In the rows, zero is written as 128.
Known rows, with every step that occurs
ranuke/zudarig/mital: [153 167 100 162 123 123  96 111 114 130 120 162 131 135 140 139 148 118
 135 114 160 131]
mital/lafanol: [169 135  83 129 107 118 125 137 129 118 135 123 127 112 133 127 145 125
 135 139 104 127]
mopud/mital/zudarig: [167 148 130 159  88 148 101 103 113 154 187 103 122 121 128 119 126 117
 176 135 117 141]
zudarig/mital/mopud: [174 167  98 132 118 132 128 114 128 112 109 156 133  91 150 131 140 102
 142 126 140 132]
lafanol/ranuke/kazeg: [163 170 144 146 128  86 121 124 178 147 106 128 105 143 105 140 161 101
 116  87 110 147]
mital/zudarig/ranuke/kazeg: [172 176  94 135 130 116 119 117 151 113 102 127 129 151 126 147 178 116
 159  92 155 126]
komi/dorek: [131 119 148 105 118 133 134 141 144 119 130 134 153 132 128  97 121 127
 153 102  94 128]
lafanol/ranuke/zudarig/mital/mopud: [213 200 100 177 104 112  90 111 141 123 116 140 102  95 151 143 144  96
 118  97 113 162]
lafanol/ranuke/kazeg/mital/mopud: [205 176 111 150 107  78 125 125 203 145 130 149  91 109 106 165 164  58
 139  60  91 190]
kazeg/mital/lafanol/ranuke: [208 149  77 166 100  83 113 127 143 169 140 152 112 101 107 122 158  84
 115 100  71 171]
kazeg/ranuke/zudarig/mital: [135 155  92 161 126 108 111 105 129 142 133 176 125 109 124 170 160 108
 159  71 178 138]
lafanol/ranuke: [158 146 140 154 124 106 116 124 133 149 117 121 116 117 120 118 131 118
  94 112 100 144]
zudarig/mital: [145 156 111 139 134 122 123 111 105 143 106 168 147 120 133 116 142 113
 126 131 157 118]
notop/ranuke/zudarig/mital/lafanol: [157 190  30 144  97 109  74 109 140 124 136 164 138 109 123 166 191 112
 162 108 149 147]
notop/mital/mopud/ranuke: [131 165 116 141  97 146  87 131 170 138 188 141 126  80 130 165 147  89
 165 107  87 165]
notop/mital: [118 151 107 140 127 149  93 127 146 138 139 162 155 129 113 145 132 116
 134 111  97 150]
mital/zudarig/ranuke: [166 156  92 140 124 138 113 116 109 116 114 121 139 125 140 125 146 133
 137 119 142 126]
mital/mopud: [158 140 114 119 110 135 132 136 149  97 134 114 114  97 145 144 124 118
 142 126 111 142]
zudarig/mital/dorek: [181 157  90  99 113 132 118  99 105 118 114 179 148 106 155 109 142  98
 133 132 125 121]
zudarig/ranuke: [136 150 120 143 139 122 116 132 113 132  96 150 159 117 144 124 147 128
 117 109 160 127]
ranuke/zudarig: [136 140 119 152 118 130 103 129 138 116 143 121 112 143 133 150 133 134
 140 112 132 137]
lafanol/ranuke/kazeg/mital: [174 164 125 159 121  73 122 119 183 176 124 163 108 142  89 147 172  68
 126  62 108 177]
ranuke/zudarig/mital/lafanol: [193 174  54 162 106 111  91 121 114 121 126 158 129 120 144 138 163 115
 144 122 136 128]

Rows
[172 150  85 132 111 112 129 106 176 138 154 139 101 156  93 159 167  82
 180  88 118 156] : ranuke/kazeg/mital/zudarig
[136 171 128 171 111 110  89 111 118 160 162 154 122 118 139 146 168 104
 150 108 171 129] : mopud/ranuke/zudarig/mital
[142 170 119 134 143 101 119 133 153 128  84 157 147 146 127 149 178 109
 141  82 172 127] : zudarig/ranuke/kazeg
[220 204  81 160 115  70 110 117 153 150  90 167 121 121 112 125 193  82
 124  98 116 134] : zudarig/mital/lafanol/ranuke/kazeg
[218 184  77 165 113  88 106 118 114 153  99 158 133  97 129 101 163 101
  99 123 105 134] : zudarig/mital/lafanol/ranuke
[117 151 153 126 120  95 123 131 173 153 160 127 108 133 110 158 180  92
 164  96 148 132] : mopud/ranuke/kazeg
[183 152  63 137 108  82 127 134 176 143 143 167 116 136 101 157 185  74
 168  90 112 157] : ranuke/kazeg/mital/lafanol
[189 168  77 103 116  96 118 115 157 131 113 200 146 129 132 150 189  59
 157  66 135 161] : zudarig/ranuke/kazeg/mital/dorek
[ 99 163 107 101 124 105 111 120 194 126 126 142 129 142  92 177 186 107
 166  84 153 146] : notop/ranuke/kazeg
[152 167 101 147 137  86 121 127 162 157 102 191 150 140 110 158 188  78
 149  60 168 158] : zudarig/ranuke/kazeg/mital
[183 180  85 154 108 130 103 117 137 102 126 147 115 103 156 155 140 107
 151 109 142 143] : ranuke/zudarig/mital/mopud
[217 163  67 191  89  82  84 129 153 155 156 145  99 114 115 146 159  87
 126  83  77 185] : kazeg/mital/lafanol/ranuke/zudarig
[119 142 144 160 104 115  93 130 142 143 187 114 103 123 133 157 153 117
 152 106 140 139] : mopud/ranuke/zudarig
[177 160  43 160 108  98 108 113 132 129 138 173 122  96 127 167 178 107
 167  80 154 137] : kazeg/ranuke/zudarig/mital/lafanol
[115 184  78 142 117 120  79 101 138 136 130 169 143 123 120 166 175 118
 151  96 172 148] : notop/ranuke/zudarig/mital
[149 165  39 116 101  80 109 123 201 147 151 173 127 125  80 184 215  69
 186  68 124 175] : notop/ranuke/kazeg/mital/lafanol
[177 178  80 172  91 100  83 120 118 147 169 151 120 100 141 143 185 100
 161 119 148 128] : mopud/ranuke/zudarig/mital/lafanol
[173 157  95 126 112 102 138 131 199 124 143 157 104 120 112 171 164  66
 174  74 120 172] : ranuke/kazeg/mital/mopud
[167 157  89 142  96  67 118 134 179 170 184 158 109 117  96 163 206  56
 182  85 124 158] : mopud/ranuke/kazeg/mital/lafanol
[163 194 126 130 108  98 125 117 171 137 144 154 112  96 133 159 191  70
 174  96 162 134] : zudarig/mital/mopud/ranuke/kazeg
[156 153 111 142 100  97 121 108 176 164 195 133  91 138  91 163 188  68
 195  85 128 157] : mopud/ranuke/kazeg/mital/zudarig
[200 188  63 191  95 118  50 131 163 139 150 141 120 121 117 154 155 107
 121  89  44 175] : notop/mital/lafanol/ranuke/zudarig
[159 173 120 137 105 117 121 115 129 140 154 147 125  71 150 136 159  87
 153 124 148 132] : zudarig/mital/mopud/ranuke
